Known rows, with every step that occurs:
Z > F > M > K > P > B: [-4.23  1.73  2.61  4.13 -7.42  2.16 -0.50  1.60 -0.01  0.59 -0.64 -0.36
 -0.86 -4.09  4.20  0.20 -3.31 -0.41  1.60  0.58  1.17  0.64  1.64 -3.09
 -1.92]
M > K > Z > B > P: [-1.35  1.39  0.11 -0.35  1.27 -0.40  1.06  1.01  0.48  3.73  0.68 -1.06
  2.93  3.05  0.07  0.66  1.77 -1.01 -1.97  1.52 -2.52 -1.61 -0.66 -0.11
  0.51]
F > M: [-2.43 -1.22  2.09 -2.42 -2.56 -1.14  1.53  0.74 -0.92 -1.50  1.54  0.41
 -2.61 -0.16 -0.45 -0.32 -0.32  0.61  1.10  0.07  1.95 -1.46  2.24 -1.48
  1.41]
P > B > M: [-1.67 -1.91  0.86  2.33 -3.09 -2.91  5.36 -0.31 -0.62 -1.31  3.49  0.57
 -1.20  3.16  4.60 -1.51 -1.75  1.70  0.57 -1.08  1.89  0.69 -0.28 -0.96
 -0.57]
P > F > M > K > Z > B: [ 0.30  0.04  0.33 -1.46  1.55 -0.41 -0.20  1.73  1.03  0.82 -1.66 -0.87
  0.93 -2.93 -1.39  0.01  1.37 -1.42  1.53  0.92  0.45  0.66  1.59  3.66
 -0.23]
F > M > K > Z > B > P: [-1.51  0.30  1.11  0.22 -0.85  0.82  1.54  1.63  0.96  4.31  2.38 -1.78
  2.72  0.81 -0.93  0.36  0.72 -1.52 -0.78  2.08 -1.86 -1.03 -0.03 -0.71
  0.93]
P > B > M > F > Z: [ 3.01 -1.16 -1.17  3.90 -3.90  0.93  0.49 -1.97 -1.30  0.38  1.70  1.36
 -0.05  1.60  2.37 -2.28 -2.82  2.56  1.87 -0.37  5.21  1.59 -2.19 -3.76
 -0.68]
P > F > M > K > Z: [-0.35  0.60  1.18 -3.59  0.04 -0.80 -0.80  1.41  0.61 -0.55 -1.88  0.60
  0.22 -2.31 -0.77 -0.03  0.38 -2.00  0.98  0.38  1.87  0.24  3.96  3.46
 -0.76]
F > Z > B > M > K: [ 1.66 -0.87 -1.44  0.16 -1.78 -0.24  3.02 -1.16 -2.48  1.68  1.49  0.56
 -0.81 -0.80 -1.45  0.19 -0.32 -0.62 -0.49 -0.04 -0.01  0.33 -2.12 -4.51
 -0.81]
P > B > M > K > Z: [-1.43 -0.43  0.22  2.21 -4.39 -1.56  4.99  0.10 -0.23  0.20  0.93  0.47
  3.15  3.19  4.29 -0.66 -0.87 -0.80  0.25 -0.67  1.07  0.75  0.74  0.41
 -2.31]
B > M > K > Z: [-0.02 -0.45 -0.09 -1.70 -3.38 -1.01  3.04 -0.65 -0.84  0.09 -0.77  0.74
  1.96  0.02  0.21  0.21  0.28 -2.46 -0.69 -0.64  0.84  0.42  1.10  1.63
 -0.57]
P > F > Z > B > M > K: [ 3.27 -0.42 -1.51 -0.63  2.14 -1.14  0.52 -0.71 -1.31  1.18  0.51  0.78
 -2.20 -2.68 -1.48 -0.06 -0.46 -1.10 -0.25 -0.22  1.05  1.95 -1.78 -1.15
 -1.30]
Z > F > M: [-1.68 -0.09  3.50 -1.89 -4.38  0.52 -2.12  0.28  0.33 -1.28  0.74  0.19
 -3.41 -4.96 -2.92 -1.19 -0.12  0.38  1.42  0.56  3.58 -2.11  1.91 -1.35
  0.36]
M > F > Z: [ 2.80  0.77 -1.07 -1.57 -1.15  1.43 -3.65 -1.64 -1.91 -0.52 -1.73  1.89
 -1.26  1.20 -1.90 -0.90 -0.39  2.09  1.05  0.08  4.97 -0.52 -0.22 -3.23
  0.68]
Z > B > P > F: [ 0.00  0.38  0.34 -0.73  6.47 -2.66 -1.02  0.97  0.98  1.21  2.19 -0.74
 -2.67  1.20  0.49 -0.49  0.88  0.95 -1.39  0.82 -0.80 -0.01 -1.20  1.81
  1.99]
P > K > Z: [-0.99 -0.01 -0.51 -0.72  3.53 -0.39  0.20  0.43  2.32 -3.69 -1.80  0.07
  1.69  2.84 -0.09  0.86  2.52  0.36 -0.47 -0.63 -2.85 -1.92  1.97  3.70
 -1.31]
M > K: [-3.58  0.94  1.48 -4.65 -2.34 -2.56  1.95  0.33 -1.71 -0.83 -0.86  1.23
 -1.51  1.93  1.52  0.95 -0.16 -0.96 -1.17 -0.65  1.47 -1.76  2.51 -2.29
 -0.47]
F > M > K > Z > B: [-1.53 -0.30  0.69 -0.58 -2.26  0.51  2.19  1.38 -0.07  1.46 -0.38 -1.02
  2.35 -0.16 -1.69  0.42  1.55 -0.94  1.10  1.08 -0.72 -0.98  1.07  0.02
  0.19]
P > K > M: [-2.18 -1.12  1.32 -4.23 -0.25 -0.47 -0.70 -0.50  1.18 -4.05 -0.73 -0.49
  1.27  2.93 -1.33  0.94  0.84  0.37 -0.74 -2.04 -1.55 -2.16  2.68  1.36
 -0.95]
P > K > M > F: [-0.18 -0.74  0.51 -3.91 -1.95  1.37 -3.95 -1.59  1.71 -3.15 -2.25 -0.57
  2.63  1.95 -1.08  0.39 -0.38  0.30  0.23 -1.97  2.04 -0.44  1.43  1.35
  0.20]
Z > B > M: [ 0.10 -2.35 -0.20  1.02 -0.56 -2.11  3.86 -0.77 -1.06 -0.11  2.34 -0.37
 -1.48 -0.34 -0.17 -0.64  0.64  0.48  0.14 -0.55 -0.31  0.53 -2.39 -0.25
  1.72]
F > M > K > P > B: [-4.75  0.76  1.33  3.14 -5.50  0.75  3.66  2.09 -1.10  0.43  0.16 -0.01
  0.11  0.21  6.47  1.10 -3.60 -0.23  1.16  0.16 -0.25  1.09  2.05 -2.89
 -1.11]
Z > B: [-1.58 -0.67  0.06 -0.77  1.10 -2.15  1.89  0.26 -1.03 -0.95  0.48 -0.18
 -2.00  1.58 -0.29 -0.14  1.87  1.97  0.34 -0.12 -0.64 -1.32 -0.70 -0.86
  1.53]

Rows:
[-0.67 -0.43 -1.34  2.81 -2.76  0.06  3.75 -0.01 -1.91  1.71 -0.75 -0.65
  0.28 -2.90  2.46  1.65 -1.50 -2.30 -0.70 -0.57 -3.31  3.11 -2.50 -0.68
  0.85] -> Z > B > M > K > P
[-1.65 -0.92  0.94 -2.85 -4.17 -2.60  3.77 -0.73 -1.63 -0.11  1.09  1.04
 -1.22 -0.02  1.77  0.46 -1.36 -2.15 -1.46 -1.15  1.80  0.19  0.81 -1.19
 -0.07] -> B > M > K
[-2.45 -0.14 -0.06  0.99  5.52 -1.50  0.96  0.99  2.65  0.16  3.37 -1.77
 -0.53  3.28  1.56  1.22  1.03  0.75 -2.75  0.38 -4.34 -1.77 -1.70  0.27
  0.51] -> Z > B > P > K
[-2.20  0.25  1.47 -2.71 -3.89  0.30  1.47  1.01 -0.30  0.05 -1.03  0.28
  1.60 -0.03 -0.90  0.41  0.44 -1.69  0.63  0.57  1.17 -1.29  3.45  0.28
 -0.43] -> F > M > K > Z
[ 0.02  0.46 -0.68  0.04 -0.27 -1.05  0.92 -0.01 -1.18 -0.34 -2.12  0.99
 -1.82 -4.33  3.28  1.35 -2.62 -3.24 -0.90 -1.22 -0.61  4.16  0.39  2.84
 -0.05] -> B > M > K > P > F
[ 3.21 -1.88 -2.63  3.40  1.58  1.49 -0.42 -1.32  2.95 -0.63 -1.06 -1.59
  4.11 -0.89 -0.38 -0.12  1.04 -0.41  0.47 -0.54 -0.75  1.95 -3.46  5.02
  0.82] -> P > K > Z > B > M > F
[ 4.12 -0.59 -1.24 -1.25 -2.50  3.17 -4.05 -2.31 -1.82  0.95 -2.10 -0.21
  2.34  1.19 -5.28 -1.33  0.75  2.15  2.37 -0.23  3.32 -0.55 -1.48 -3.11
  1.32] -> K > M > F > Z > B
[ 4.28 -0.99 -1.62  0.05 -2.66  1.45 -1.36 -2.70 -2.02  0.17  0.18  1.70
 -0.94 -1.17 -1.86 -1.45 -1.53  0.49  0.99 -0.37  5.09  1.46 -1.81 -2.73
  1.05] -> B > M > F > Z
[-2.35  0.92  2.51 -3.99  0.63 -1.73 -0.83  1.62  0.75  1.95  2.67  0.04
 -2.44 -1.04  1.43  0.51 -2.08 -2.15 -1.52  0.85  1.66  0.13  2.64 -0.48
  0.34] -> B > P > F > M > K
[ 4.23 -1.61 -1.92  2.60 -1.41  1.06 -0.17 -1.76  0.28  1.21 -1.21 -0.78
  3.32 -1.40 -1.42 -1.52  1.10  0.10  1.64  0.02  2.05  2.31 -3.39  3.12
  2.58] -> K > Z > B > M > F
[-3.23  1.98 -0.11 -0.94 -2.52 -0.08  1.25  0.73 -2.22 -0.32 -2.85  0.87
 -0.70 -0.56  2.78  2.06 -1.29 -1.52 -1.05 -0.57 -1.52  0.75  1.57 -0.88
 -0.11] -> M > K > P
[ 0.38  0.30 -0.31  1.46  3.42 -0.25  0.61  0.69  0.90  2.45  1.38 -1.18
  2.01  3.04 -1.16 -0.51  2.69  0.85 -0.91  1.42 -2.67 -1.71 -1.66  1.26
  1.82] -> K > Z > B > P
[ 0.71  0.01 -1.75  2.00  0.96 -0.85  1.53  0.28 -0.80  1.00 -1.63 -0.38
 -0.92 -5.43  2.49  1.22 -1.56 -2.53 -0.32 -0.70 -2.39  4.88 -1.86  2.85
  0.51] -> Z > B > M > K > P > F
[ 0.94 -0.47 -0.30  0.00  3.77  2.36 -1.81 -0.55  1.41  0.72  2.46 -1.63
  2.15  3.67 -3.24  0.63  0.93  1.23 -1.73  0.15 -4.33 -2.44 -1.24 -2.80
 -0.85] -> F > Z > B > P > K > M
[-0.74 -0.04  2.09  0.50 -0.34  2.34 -3.42  0.69  3.84 -2.89 -1.20 -0.86
  0.62 -3.72 -3.29 -0.20  1.80 -0.38  0.93  0.47 -0.46 -2.44  1.99  3.35
 -1.59] -> P > K > Z > F > M
[ 3.40 -0.17 -2.70  7.43 -3.72  3.32 -0.19 -1.72 -1.64  1.09 -0.49  1.13
  1.17 -0.55  3.98 -1.12 -3.86  1.80  2.24 -0.25  2.13  3.83 -2.99 -2.70
 -0.01] -> K > P > B > M > F > Z
[ 0.15  1.24 -0.87 -0.01  3.34 -0.87 -1.71  0.71 -0.77 -2.24 -3.38  0.99
 -2.90 -2.49  1.80  0.51 -0.44  0.32  0.59 -0.67 -1.00  2.27  1.22  3.42
  1.07] -> K > P > F
[ 0.55 -0.61  0.15 -0.58  1.05  1.99 -3.61 -1.03  2.81  1.13  0.91 -2.71
  3.61  2.79 -0.83  0.36 -0.10  0.28 -1.21 -0.38 -0.95 -0.19 -1.90  0.53
  1.42] -> Z > B > P > K > M > F
[ 4.75 -1.67 -1.88  1.13  4.14 -1.06  0.42 -1.00 -0.92 -0.12  1.28  0.67
 -2.70 -2.71 -2.55 -1.30  0.55  1.09  1.02 -0.14  0.34  2.01 -2.41  0.72
  0.22] -> P > F > Z > B > M
[ 1.50 -0.16 -1.12  0.09  2.06 -0.18  0.33 -0.33 -1.99 -0.04  0.33  0.67
 -2.06  1.50 -2.71 -0.60  1.85  2.73  0.66  0.56 -0.40 -1.78 -1.34 -3.61
  0.18] -> F > Z > B
[-1.22  0.61 -0.03 -0.03  4.93  0.07 -0.51  0.67  3.19 -0.92  1.05 -0.72
  2.24  3.91  0.89  1.08  1.62 -0.27 -2.53  0.39 -3.84 -2.22  0.69  3.22
 -0.53] -> B > P > K > Z
[-4.51  1.79  0.29  2.89 -3.65 -0.64  3.04  1.34 -1.39 -0.18 -1.42  0.72
  0.20  2.43  7.24  1.22 -2.54  0.30  0.12 -0.65 -1.02  0.80  1.39 -2.23
 -1.69] -> M > K > P > B
[ 0.12  0.37  2.43 -0.43 -3.60  1.96 -2.89  0.22  1.17 -0.89 -1.33 -0.09
 -0.17 -4.50 -4.61 -1.52  1.78  0.17  2.14  1.04  2.50 -2.07  2.04  1.80
  0.19] -> K > Z > F > M
[ 3.34 -0.71 -1.74 -0.41  0.48  3.62 -4.66 -1.93  0.86 -1.07 -1.90 -1.06
  3.12  1.66 -4.06 -0.03  0.65  1.58  1.04 -0.82  0.05 -0.55 -1.47 -1.64
 -0.52] -> P > K > M > F > Z > B
[-1.05  2.41  1.82 -2.70 -3.68  0.53 -2.97 -0.16  0.36 -0.41 -3.56  0.81
  0.83 -2.02 -2.47 -0.25  1.66 -1.45 -0.20  0.31  2.25 -2.30  2.22  0.88
 -1.83] -> M > K > Z > F
[-0.51  1.18  1.08  0.13  1.90  0.97 -3.97 -0.09  3.49 -3.45 -2.68 -0.13
  1.08 -1.56 -2.30  0.02  2.63  0.00 -0.29 -0.25 -1.09 -2.58  1.34  4.09
 -2.19] -> P > K > Z > F
[-3.86 -0.13  2.37 -4.19 -4.80 -1.15  2.01  1.00 -1.25 -0.41  0.82  0.58
 -1.69 -0.34  0.81  0.63 -1.23 -1.26  0.04 -0.01  2.30 -1.26  3.20 -2.66
 -0.09] -> F > M > K
[ 2.36  1.26 -0.02 -2.14  6.01 -0.83 -3.16  0.00 -0.22  0.82  1.86  1.44
 -3.45  0.80 -1.30 -0.71 -0.13  1.07 -1.35  0.90  1.02 -0.62  0.44 -1.11
  0.04] -> B > P > F > Z
[ 4.97 -0.60 -3.31  4.79  4.44  1.34 -0.39 -0.61 -1.38  0.36 -0.90  0.42
 -2.06 -5.31 -1.05 -0.26 -0.55  0.34  1.27 -0.05 -2.76  4.43 -3.38  1.44
  0.67] -> K > P > F > Z > B > M
[-0.46  0.79  1.04 -2.92  4.77 -2.99 -1.99  0.66  0.80  0.09  1.77  0.55
 -3.30  1.44  1.13 -0.34 -0.15  0.25 -1.69  0.34  1.06 -0.08  1.12  1.97
  1.21] -> B > P > F
[-0.87  0.46  1.70  2.66 -6.06 -0.01  1.06 -0.41  1.07  0.70 -0.03  0.24
  2.16 -1.01  1.98 -1.55 -0.67 -0.94  0.87 -0.16  2.61 -0.21  0.31  0.59
 -3.37] -> P > B > M > K > Z > F
[ 1.90 -0.07 -2.83  3.86 -1.76  2.26  2.31 -0.61 -2.86  2.34 -0.84  0.31
  0.21 -3.11 -0.09  1.23 -1.54 -1.30 -0.25  0.06 -3.21  2.45 -2.98 -3.61
 -0.28] -> F > Z > B > M > K > P
[ 2.49  0.70 -0.44 -2.55  4.36 -1.24 -2.64 -0.23 -1.32 -2.27 -1.01  2.17
 -3.91 -0.16 -1.82 -0.86  0.63  1.72  0.59 -0.10  2.29 -0.41  1.62 -0.13
 -0.85] -> P > F > Z
[ 2.77  0.20 -1.46 -0.64  6.05 -0.99 -2.04  0.02 -0.97 -0.95 -0.67  0.93
 -3.30 -0.99 -2.75 -0.95  1.79  2.33  1.21  0.42  0.54 -0.40 -0.75 -0.26
 -0.16] -> P > F > Z > B
[-1.68  0.00  0.51  0.16  2.54 -1.73  1.23  0.67 -0.16  1.97  3.20 -0.94
 -1.47  3.21  0.43 -0.14  1.04  1.30 -1.70  1.04 -1.62 -1.50 -1.70 -1.55
  2.33] -> Z > B > P
[-0.04 -0.22  0.97 -2.88 -0.26  1.64 -4.51 -1.28  2.60 -0.40  0.52 -1.34
  3.03  3.50 -0.24  0.51 -1.12 -0.54 -1.77 -0.85  0.78 -0.82  0.27  0.54
  0.95] -> B > P > K > M > F
[ 1.35  2.82 -1.80 -0.78  2.36  1.12 -2.68  0.40 -2.08 -0.35 -4.01  2.06
 -2.15 -2.86  0.67  1.41 -1.32 -1.01 -0.26 -0.08 -0.68  1.85  1.55 -0.73
 -1.70] -> M > K > P > F > Z
[ 1.15  0.42 -0.43  1.03  3.63  0.34 -0.24 -0.10 -1.02  2.71  3.34 -0.11
 -1.46  3.01 -2.19 -0.44  1.06  2.29 -1.13  1.67 -1.80 -1.86 -2.34 -4.65
  0.87] -> F > Z > B > P
[-2.40 -0.47  1.60 -3.44  1.14 -0.07 -1.14 -0.15  2.06 -1.23  1.97 -1.29
  1.57  4.31 -0.42  0.95  0.05 -0.25 -2.65 -0.97 -2.44 -2.43  1.56  0.10
 -0.21] -> B > P > K > M
[ 1.40 -0.31  0.39  1.08  5.32 -0.01 -1.23  1.73  2.37  2.40  1.94 -1.68
  0.64 -1.00 -1.95 -0.98  1.52  0.14  0.77  2.03 -1.48  0.52 -0.25  4.20
  1.84] -> K > Z > B > P > F > M
[-0.64 -0.48 -1.27  1.41  5.08 -0.08  0.66  0.69  2.54 -2.46 -1.18 -1.20
  2.52  2.17 -0.76  0.83  3.46  1.04 -0.09 -0.21 -4.26 -1.67 -0.55  4.04
 -0.64] -> P > K > Z > B
[-1.31 -0.96 -0.73  5.95 -3.11 -0.57  4.62  0.06 -1.11 -0.80  1.16  0.36
 -0.35  0.30  5.99 -0.26 -2.75  0.95  0.87 -1.00 -1.32  2.74 -1.22 -0.17
 -0.06] -> K > P > B > M
